Each row was made from one path, in order. Every step used is in the known rows, and no mark comes twice. Write each row's path.
In the rows, 128 means zero.
Known rows:
M -> D -> X -> Y -> C: [183  60 104 106  89 115  75 110 134 119 122 125  91  93 117 157 183 161
 187 143 119 106 185]
Y -> M -> D: [152  87 115  98 144  92  79  94 155 110 181 102 141 161 160 129 130 151
 174 129 110 131 113]
C -> Y -> M -> D -> X: [151  83 132  95 100 107 152  82 101 135 192 145 124 137 100 153 161 166
 152 152 161 101 157]
Y -> M: [117  97 120 140 142 114  74  81 163 102 119 168 115 174 177 151 137 113
 171  86 114 171 106]
X -> D: [130 109 160 118 150 163  18 133 118 151 118 131 107 134 133  85 142 132
 140 131 189 137 168]
C -> D -> M -> Y: [141  92 148  96 113 133 159 112 106 102 106 153 145 170  97 155  98 108
  87 159 131  97 187]
U -> Y -> C -> D -> X: [154  61 153  98  90 142 125  84 105 152 121 181 110 133  86 157 158 109
 140 152 169 106 185]
U -> D -> X: [173 101 175 105 126 131 151  83 115 144 134 171 106 167  99 166 158  97
 142 144 203 107 175]
X -> D -> U -> Y: [141 109 125 124 187 185 153 125 129 149  84 122 138 161 112 134 119  85
  98 118 167 123 172]
C -> D: [139  82 148 107 136 149  39 119 137 150 104 189 141 158 126  71 110  78
 124 141 156 132 152]
Y -> M -> D -> X: [158  86 149  91 111  96 150  79 109 137 187 133 110 145  98 163 164 159
 158 145 168  97 154]
M -> Y: [159  98 160 106 127 123 141 132 145 119 144 116 137 163 104 147 113 103
 128 145 118  86 174]
U -> Y -> C: [155  53 119 125 123 149  92  96 172 114  87 115 101 149 151 199 151  92
 168 116  86 152 160]
Y -> C -> D -> X: [152  63 163  99  80 128 107  87  99 154 130 182  99 131  79 144 167 121
 142 151 175 102 183]
C -> D -> M: [119  84 138 112 135 151 113  97  96 117  59 194 115 180 120 140 113 100
  75 137 170 149 171]
X -> D -> C -> Y -> U: [122  97  95 164 123  93  62 106 116 135 167 105 136 140 125 105 164 151
 150 122 100 118 187]
D -> U -> Y: [149 101 122 126 188 171 187 119 146 144  81 126 135 179 111 156 116  65
  95 112 148 122 165]
C -> Y -> M: [102  92  85 146 119 136  79  88 148  99 131 196 143 157 182 130 130 127
 155 102  98 180 111]
Y -> X -> D -> C: [154  86 137 110 124 100  76 102  82 138 110  82  99 115  82 166 186 154
 143 137 161 104 157]
C -> Y -> M -> D: [141  85  91 103 128 108  82  99 144 107 188 121 161 147 163 114 125 160
 163 140  97 138 117]
V -> Y: [180 133 165 138 150 144 126 139 146 136 127 143 133 192  99 139 108 110
 110  99 170 158 196]
D -> X -> Y: [179 104 117 113 136 140 113 131 122 145 104 181 103 105 103 114 155 132
 149 144 188  95 200]
M -> D: [173  84 141  87 152 108  88 124 148 137 175  81 132 158 125 114 129 136
 148 151 135 105 145]
Y -> X: [135  50 140 119 142  81  95  77 153 118 109 116  62 131 129 162 177 127
 136 101 143 109 115]
V -> D: [145 131 217 119 120 145  70 129 149 122 165 135 131 197 117 133 107  95
 161  99 212 144 184]
U -> D -> C -> Y: [154  97  97 125 112 152 114 118 104 127 121 160 169 149 114 137 137 107
 123 157 121 138 163]

Which path is each row?
[114 107 101 140  96 125  89  88 124  93 146 175 160 161 154 157 134 136
 165 104 112 174 128]
V -> D -> C -> Y -> M
[170 106 119 105 142  97  98 102 151 108 187 103 156 171 146 135 117 160
 162 120 119 144 135]
V -> Y -> M -> D
[159 107 146 112 130 127  72 125  82 150 111  94 119 136  81 148 166 137
 142 144 165 116 175]
X -> D -> C
[136 103 131 139 157 117 131  70 122  93  81 152 108 206 150 178 130  99
 106 114 153 151 173]
Y -> U -> D -> M
[136 102 137 117 147 141 122 131 103 159 100 155 136 165  70  73 130  96
  80 121 177  98 158]
C -> D -> U
[161  85 140  91 121 110 168  76 115 136 177 131 119 147 106 176 154 148
 157 146 164 101 158]
U -> Y -> M -> D -> X
[171 104 166 119 118  98 157  74 118 133 166 145 116 166  99 166 160 113
 153 141 171  83 193]
M -> Y -> U -> D -> X
[132  47  98 123 107  90 116  81 116 114 117 124  98 108 109 167 182 149
 121 125 120 108 125]
D -> C -> Y -> X
[141  44  93 110 108  81 117  82 114 113 139 104 108 104 108 162 179 165
 128 137 115  99 123]
M -> D -> C -> Y -> X
[160  59 141 112  82 112  94 109 152 102 127  99 105 139 117 185 157 125
 168 133  76 109 169]
M -> Y -> C
[165 109 138 147 167  99  64  83 173 116 135 130 132 194 172 124 135  77
 169 109 129 136 156]
Y -> U -> D
[159 105 150 102 127 130 179 103 118  86 106 139 142 186 115 185 104  99
  98 152 132 103 183]
U -> D -> M -> Y
[145  53 142 106 122  72 133  83 148 102 130  99  86 125 113 175 161 136
 132 121 120  75 131]
M -> Y -> X
[145 106 115 111 152 102 151 112 116 130 154  95 135 166  92 115 145 146
 115 112 145  98 130]
Y -> M -> D -> U
[118  99  93 136 159 144 128  78 153 107  95 176 150 175 165 150 115  91
 140  90 113 163 115]
C -> D -> U -> Y -> M
[160  77 145 131 139  88 123  88 149 115 119 118  84 146 110 169 158 141
 119  89 156 127 146]
V -> Y -> X
[133  49 133 101 113  80 146  70 120  91 105 126  92 130 109 181 150 139
 102 130 129  83 139]
C -> D -> M -> Y -> X
[154 110  97 111 155 106 143 121 117 127 144 105 140 149  96 101 143 154
 121 116 146  92 140]
X -> Y -> M -> D -> U
[129  94 128 143 129  74 115  90 133 108 152 109 129 173 122 134 129 128
 129 122  96  93 195]
C -> D -> M -> Y -> U
[129  97 130 149 135  69 132  92 138 104 155  92 114 178 123 154 138 133
 131 113  95  92 196]
D -> M -> Y -> U
[152  61 113 128 126 146 126 101 153 120  84 106 104 150 123 192 157  99
 145 111  97 136 162]
D -> U -> Y -> C
[115  90  99 170 134  98  69 105 151 132 169 127 128 157 147  95 149 129
 146 109  93 128 176]
C -> Y -> U
[132  80 151 106 127 119  51 105 114 123 131 104  96 102 121 119 160 162
 137 135 166  97 154]
M -> Y -> X -> D
[176  91 106  98 136  91 133  93 114 119 145  73 153 156 108 194 149 139
 163 144 103 116 139]
U -> Y -> M -> D -> C
[148  88 109 118 123 139  99 129 107 144  87 155 131 134  77  82 145 116
 106 123 153  97 167]
X -> Y -> C -> D -> U
[137 105 154 102 120 141 149 120  97 102 112 126 129 159 101 162 115 135
  94 155 148  98 196]
X -> D -> M -> Y
[159  75 137 117  97 142  36 113 136 130 106 174 142 149 117 107 122 106
 138 129 128 151 175]
V -> Y -> C -> D
[149  57 136 100  86 132  44 110 136 122 114 161 143 136 120 111 125 102
 147 151 103 116 164]
M -> Y -> C -> D
[158  99 148 128 116 112 142  74 114 139 161 165 118 160 109 149 164 115
 147 139 175 104 188]
C -> Y -> U -> D -> X
[143  55 135 108  99 139  17 106 140 135  99 173 126 139 131 102 135  96
 150 139 119 139 153]
Y -> C -> D
[145  63 135 110  77 125  99 100 118  90 105 106  98 136 115 196 156 148
 144 140  97 119 183]
X -> D -> M -> Y -> C
[188  90 132  91 132  89 121 118 103 140 150  59 137 152  75 169 157 140
 148 157 128  93 159]
M -> D -> C
